Each row was made from one path, in order. Every step used is in the known rows, and no mark comes twice. Write each row's path.
Known rows
g > b > z: [-10.3  34.1   6.8  44.4   1.9  25.6   3.3  -8.6  13.0 -22.4 -34.4  14.0
  14.6  -2.5   6.8  37.8  -4.8 -20.7   7.5  -0.8   7.6 -22.7  -1.8  -0.7
  38.6  15.5 -18.5  -0.2   6.5  38.4]
t > d > z > e > g > m: [ 27.4 -30.0  -7.2 -23.2  -3.8 -21.0 -14.1   0.3 -26.6  18.8  21.1 -17.6
   5.3 -21.6  -4.1 -33.4  20.9  55.8  -2.0   3.7  11.3  25.9   9.1 -10.4
  -4.2  -1.7  31.4  -6.5 -53.7 -14.1]
t > d > z > p: [  4.9  -1.3  -5.3  17.7 -16.0 -18.6  -7.3  18.4 -33.5   6.7  24.7 -28.0
   8.4  10.0 -13.6 -10.7  -1.5  53.4   9.5  27.5  10.0   8.3   7.6  -1.7
 -41.2 -32.8  23.8 -21.3 -19.6   2.6]
m > z: [ -0.3  27.5 -14.0  10.5  -8.4   7.3  24.2  10.4  15.4 -27.7   2.6  17.6
 -28.1   9.8  -1.5  23.7  10.0 -24.6  10.6  12.4 -14.0 -44.1  -5.4   9.9
 -21.2 -36.7 -23.9  -2.0  16.0  -0.3]
d > z > p: [ -2.3  35.7  -1.9  10.8  -6.8 -29.9 -10.8  28.1  -7.9  13.3   4.9 -16.9
  12.1   1.7   1.5   5.1 -10.9  11.3   6.4   7.8  13.1  -1.1   7.1 -12.7
 -44.6 -17.6  15.1 -14.9  10.7  28.1]
p > z: [ 18.4   3.5   1.2  49.6  -3.9   3.7   8.9  20.5  -4.9   6.5   5.5  25.1
   4.8  26.6   9.4   2.8  -5.8   2.5  11.3   5.8 -21.9 -31.5  -4.0  18.3
 -31.5 -33.7   5.5  22.0  19.5   6.0]
z > d: [  7.4  59.8  16.3  -2.4  13.7 -22.8  21.4  -7.4 -10.1   1.4 -14.2  -6.3
 -16.4  20.8  16.4  -1.5  -8.7  24.6  22.3  -2.3 -10.9   2.6 -28.7  -0.5
 -25.4 -16.2  -6.9  28.7  13.8  20.0]
p > z > e: [ 26.2  -2.2  15.3   5.3  -8.0  -5.5  -4.8  24.9   0.1  11.2   6.1  23.7
  10.1   9.2   9.3 -13.9  -2.7  -7.1  13.1   0.6 -12.8  -3.0  -0.5 -11.1
 -24.4   4.2   6.4  -1.6  13.7   4.7]
e > g > m > z: [  3.9  -2.6 -22.6   1.9   8.4 -11.7  20.6  -1.7   0.6  -5.2   3.9  14.6
 -23.8  -3.7   3.5  -1.0  15.4  -7.8 -14.5  -9.0 -15.6 -32.5   0.0   4.0
   8.9 -11.1   7.5  37.6  -9.8 -10.0]
m > z > p: [-11.4  24.3  -6.1   2.2 -12.3 -12.0  14.6  25.8   5.3 -23.5   7.9   1.4
 -19.0  14.6 -12.0   8.4  -5.4 -27.9   1.0  20.8  -2.7 -29.9   2.0  -9.7
 -22.2  -5.6   0.6 -13.6  23.5  10.5]
g > m: [-25.4  44.9  -7.9  21.7  14.0  13.8   7.5   4.0 -32.4   3.2 -22.4   3.1
 -13.0   4.7  19.5  22.3  -9.0   9.6  16.9   2.0   4.5 -16.1 -24.9   4.7
  -3.9   2.1   8.0  25.3   3.9  -1.2]
d > z > b > g > e: [ -2.5 -12.0   9.2 -18.4   5.1  22.4 -26.9 -18.3  25.9  -2.7 -12.6 -23.8
  33.5 -11.9 -20.4   2.2 -16.0 -24.8 -20.9  -1.7  14.8   7.7  -4.7   8.5
   3.8  -3.4   8.6 -15.6  -5.9  12.5]
d > z > b: [  5.2  26.1   7.5   3.6  -0.5   0.9   7.3   6.7   8.8  21.1 -16.4 -11.2
  30.5   8.1   3.7  14.9   6.6  -9.1  -4.7  -1.1  -2.5 -13.7  -9.0  17.1
 -23.5 -27.3  -7.3 -35.5   9.8  15.6]
m > z > e > g > b: [ 14.6  -1.5  -2.1 -40.3   0.5 -11.1  12.8  -9.2  38.6 -16.3  -1.4  17.8
  -7.6 -24.9  -7.9 -11.1  27.7 -35.7 -14.9  -1.2 -12.5 -11.8   8.9 -13.8
  24.6  18.5 -19.9 -19.4 -12.7  19.4]
d > z: [  9.7  37.7  -8.9  20.2  -0.7  -9.4   0.1  11.6   3.2   8.1   0.9  -0.4
   3.6   0.2  14.1  20.6   3.2  12.8  14.3  -0.3   3.6 -18.0   1.6   7.9
 -36.6 -50.5 -10.5  -3.3   3.4  20.4]
b > g: [-14.6   9.2 -18.2  14.0  10.7  22.0  -3.5 -11.8  -5.1 -23.5   1.3   7.6
 -21.1   2.3   1.4  27.9 -14.7   4.7  15.6 -12.7  -7.1 -16.4 -11.7  10.7
   8.0 -33.5 -10.0  44.8  24.2   3.4]
p > z > e > g: [ 42.8 -26.8   3.0  -2.6  -3.7 -24.1   1.5  17.3   6.9  23.6  14.4  24.8
   8.6   2.5   9.4 -32.5   9.3  -1.9  -0.9 -16.4 -24.6   0.8   9.7 -14.1
 -11.5   1.9   8.0  22.8   2.8  -0.9]
m > g > b > t: [-51.4   7.4  -8.9  20.2  10.1  11.3   3.6  -8.1  24.0 -14.8   4.0   8.7
 -29.6   2.2 -12.5  17.8  -7.8 -22.9  -7.6  13.4  -3.7   7.9   4.0  21.8
  -2.6  -8.0 -48.9 -32.5  16.7  20.2]
t > d: [ -5.0  12.8 -12.4  26.3  -8.8  17.5  20.0  -1.1 -36.4  -7.2   0.3 -11.0
 -14.5  18.3   7.5   6.3  10.3  49.3  29.0  17.9 -14.5  -6.0 -19.5  13.0
 -25.9 -48.6 -16.2  12.5 -11.0 -17.0]
p > z > b > t: [  1.4 -18.9  26.2  27.0 -10.4   8.2   7.8   8.3   3.3  25.3   3.4   5.3
  23.5  35.2   4.4   0.6 -13.7 -14.4 -10.7   2.4  -8.3   7.5   4.0  29.2
 -19.4   1.9   3.0 -18.4  37.5 -32.0]
z > b: [-18.4  36.7   8.8   3.7   3.1  21.6  31.0  -2.1  -6.7  11.4 -39.1  -6.3
  14.5  24.4  11.5  18.3   1.7 -17.0   9.2  -3.4 -18.4 -15.2 -32.9  16.4
  -9.5  -7.7 -26.8 -15.0  30.3  -0.8]

Which path is each row?
[  3.3 -43.1  -2.1   3.7   1.1  24.5 -17.7 -15.7 -29.8   1.9  15.5 -22.9
  20.2   1.2 -32.0  -4.3  -2.6  36.0 -16.5  15.3  15.1  -0.1  -2.7  29.6
  18.4 -16.2  41.4 -13.8 -31.2 -23.1]
t > d > z > b > g > m
[ 20.5  -2.2 -11.0 -40.7  -6.8 -18.9  18.5   7.2  29.0 -11.7  10.2  13.0
 -21.6 -13.9   1.8 -13.6  23.4 -26.8  -1.6  -9.9 -17.1 -15.1   6.6 -21.8
   0.9  -5.2 -20.6  -1.1   0.8  -2.2]
m > z > e > g
[  8.7  -0.4   2.4 -12.1  -0.7  -9.2  -3.0   8.1  -5.2   2.0 -12.8   7.3
   2.6 -13.1  16.4  -3.8  -2.9 -15.7   6.5 -32.5  13.5   6.2   6.2 -45.3
  42.1  50.4   4.1  28.6  -9.1   2.3]
b > z > e > g > m
[ 38.3 -23.7 -10.1 -23.7  -9.6 -26.2  -4.7   1.7 -12.7  17.0  24.4 -17.9
   5.1 -14.8  -0.6 -28.5  26.7  53.4   6.4   1.5  -3.5  20.0  11.9  -9.8
 -18.2 -29.4   4.4 -10.4 -40.9  -8.7]
t > d > z > e > g
[ -7.2  12.7  16.0  -1.4  -7.7  -7.1  -0.3   0.4  13.0  25.2  -2.9 -22.3
  22.1  11.4  10.0  15.2  -3.7  -2.8  -6.5  -2.5  16.8  19.4   9.4  17.4
 -31.4 -15.4 -12.3 -45.6  18.5 -18.3]
d > z > b > t
[ 14.7 -40.2   9.3  25.2   2.2  27.8  -1.6   1.8   3.4   4.4   7.1  16.2
  27.7  26.5 -18.9  -1.4 -15.1 -22.4 -17.9  -3.2 -21.2 -27.6  -5.6  31.5
  12.9 -12.7  20.3  11.2  29.1  -9.6]
p > z > b > g
[-45.1  15.2 -15.1   5.0   8.6  21.6   0.3   6.7  22.3 -21.6 -11.4   2.5
 -27.7  -0.3 -16.4  -1.1 -11.0 -38.3   4.1  15.3 -12.5  -2.7 -19.9  -7.2
 -32.5 -16.1 -42.0  -4.2   1.5  35.2]
m > g > e
[ 32.8 -66.6  18.2  -4.2 -10.3 -18.7 -15.1 -10.0   2.9  17.9  26.9   6.0
  15.9  -3.9  -3.2 -42.9  11.3  27.3 -15.8   7.2  -5.6  42.0  28.2   2.8
  10.3  26.7  15.2 -11.3 -24.5 -22.8]
p > z > e > g > b > t > d
[ -3.7  13.3 -22.3  11.5  17.9 -10.8  15.5  -5.2 -23.3  16.1 -15.3   4.0
 -12.3  -0.1  27.2  -1.5   5.6  17.6  -0.2 -20.5 -13.8 -10.8 -15.6   1.2
   1.9  -8.3   3.4  55.4  -5.7  -1.3]
e > g > m
[-14.8  30.1   4.0  30.7 -13.9  -4.6   2.5  29.1 -11.1 -11.2 -13.2  -4.8
   5.3  18.9   5.2  20.4 -26.5 -15.9  18.9  -4.9  13.9 -11.3   2.2 -35.7
   1.8  20.1   2.4  10.8  29.5  22.2]
b > z > p
[ 15.9  -4.7   9.7 -34.4  -0.2 -38.9 -22.0 -13.0  30.4  23.4   8.9  -9.2
  14.4 -33.9  10.4 -12.3  13.2   7.4 -11.6 -14.3  17.4  46.8  29.3 -12.5
  -1.9  19.8 -10.7 -29.2 -15.5  11.4]
d > z > e > g > b > t
[  7.8 -49.4  18.7  12.0   1.1  36.8 -19.1  -8.7  15.8  -3.9  -8.0   4.6
  38.0  12.8 -25.9 -14.6 -26.2 -36.3 -24.5   4.5 -10.0  -7.5  -7.1  19.7
  10.3  18.0  24.8   9.5  10.7  -4.1]
p > z > b > g > e
[ 17.9   4.4  -0.1 -14.4  -8.1 -12.0   3.8  11.0  10.3   3.0 -11.1   8.6
   1.0  -7.9  20.2  -1.8   3.5 -16.9  14.9 -34.6   1.0   3.7   6.9 -48.3
  26.2  23.9 -21.7  22.1   5.7   9.6]
b > z > e > g
[ -9.5 -17.5 -10.4 -35.6   9.2  20.3 -22.4  -4.4   2.9 -33.9  16.4  14.0
 -25.4 -22.7 -25.9   7.7 -11.6 -27.3  -5.1  -0.2  13.2 -13.1   4.2  -8.1
  44.2  31.3  27.5  14.1   0.7 -11.7]
b > g > m > z > e
[ 24.9 -37.0  19.7  -3.8  -1.3 -23.3 -14.5  -4.7  20.8  20.4  13.3  17.1
  15.9  -8.2  10.0 -29.3   3.5  -4.5 -16.6  -9.2  -6.4  32.8  26.3  -1.6
   9.2  36.6   6.6  -5.3  -0.8  -3.1]
p > z > e > g > b > t
[-23.3   1.9 -17.3  14.7  20.5  27.3 -15.2 -14.0 -24.8 -17.2  -2.7   6.5
 -19.2  -5.2  -0.8  24.8 -24.4   8.4   6.2  -8.2   8.1 -14.3 -12.8  11.9
  30.0  -0.7  22.3  51.4   9.0  -7.1]
b > g > m
[-15.6 -16.2 -20.0   0.1  12.0  27.1 -12.4  -9.6  -2.2 -38.4  17.7  15.0
 -29.1  -9.0 -21.7  23.3 -14.5 -17.9  -8.1   3.3   5.8 -36.2   3.0  16.4
  35.0  -4.0  25.9  33.3   2.9 -12.1]
b > g > m > z
[-30.8  11.3 -12.5  40.2   6.0  23.8   5.3   5.9  30.0 -31.4  -8.0  21.8
 -12.5  -1.2 -23.7  25.5  -6.9 -46.8  -9.0   6.9 -10.2 -31.3   2.8   2.5
  29.3  -5.6 -41.1 -18.4   6.5  53.1]
m > g > b > z
[ -4.9 -54.0  -6.0 -14.5  -3.5  -3.3  18.6 -17.5 -11.1   5.4  16.7 -15.1
 -10.1   9.3 -13.1 -20.1  14.4  13.5 -30.7   4.8   0.0   9.4  11.1  18.4
  18.6  11.6  14.5  -4.2 -19.1 -57.9]
e > g > m > z > b > t > d
[ -4.4  -6.2  23.4 -14.5  -8.1  -5.4 -24.6 -20.9   1.9   1.5  10.5 -18.7
  11.5 -21.4  -6.1  -4.5   7.9  35.7   2.4  24.3  30.3  55.0  23.7   3.8
   1.8  26.4  -2.1 -57.3 -28.8  -7.7]
g > b > t > d > z > e
[  0.5 -10.7   8.4 -20.0 -21.6 -17.4 -18.5   3.1 -13.2  11.0  32.7 -24.7
  -6.5  -6.4   5.0  -7.7   3.8  51.9  18.2  14.2  30.5  54.6  23.1  -5.9
 -32.6  -4.0  -3.5 -39.2 -17.4 -40.6]
b > t > d > z > e
[-23.0  -7.9  14.5   1.6 -10.1  17.8  17.6 -13.0 -25.0  13.3  -8.9 -29.2
   6.3  31.2   3.2   6.8  -0.4  26.5   6.4   9.5   4.2  29.7 -11.1  21.6
 -14.2  -2.7 -20.8 -35.7  14.9 -51.4]
z > b > t > d
[  1.2   7.8  -6.1 -36.9  13.8 -19.2   1.8  -0.4 -15.4  19.4 -15.1   3.0
  -7.4 -17.7  20.7 -18.9  10.1   3.2   8.8 -22.5  -3.2  19.4 -11.7 -28.7
  12.2  36.7   2.8  25.7  -8.2  -0.9]
z > e > g > m
[-27.1 -12.0   8.9 -21.2  11.7  43.4 -11.8 -27.5   9.4 -14.3 -34.6 -16.0
  20.4  -0.5 -15.3   6.5 -22.2 -36.7  -9.0  -4.1   1.6   8.9 -27.7   4.7
  17.4  22.3  -5.7   1.7  11.3   2.9]
z > b > g > e
[ 26.4  13.7  10.2   9.9  14.6 -22.5  10.8 -26.2  21.0  -7.5 -19.2  -0.3
  11.8  -3.2   6.9  -7.2   2.3   4.5 -16.2 -24.2  -7.3  -3.7   2.0  -5.5
  44.1  15.2  -3.3  36.5 -10.2  38.9]
e > g > b > z > d
[-17.1  25.1 -10.7  10.7   4.3  15.2  11.1  11.0  -6.2 -19.6  -5.7  16.0
 -23.8   1.1  -2.1  21.2   1.6 -17.3   1.0  14.3   1.5 -39.8  -6.8   9.4
   4.5   2.0  11.1   7.1   0.3  -7.5]
g > m > z
[  5.8 -41.5  -0.4 -26.9  -9.6 -29.8 -22.0  -8.0 -22.8  23.7  34.7 -27.9
  -5.7 -17.1   7.6 -28.1   7.8  57.9  -2.2   1.6  33.3  62.5  29.0  -9.2
  -7.3  12.1  22.6 -15.9 -37.2 -46.9]
b > t > d > z > e > g > m
[ -9.6  19.0   2.4 -29.1   1.8   3.7   0.0  14.3  -1.5 -14.5  -1.3  13.1
 -19.5 -14.7  -5.5   4.3   4.9 -29.0   4.8  13.1  11.6 -13.3  -4.8 -16.6
  13.0  38.2  12.0 -14.5  -5.3  -5.6]
g > m > z > e
[  7.8  15.9   4.7 -34.2  13.0 -13.7   4.5 -16.8  13.9  11.0 -25.9   6.0
   8.3 -25.8  16.2 -13.5  20.3  -3.9   1.5 -14.9 -12.0  19.1  -7.8 -20.2
  23.6  33.5 -23.0  -0.6  -9.1  28.2]
z > e > g > b
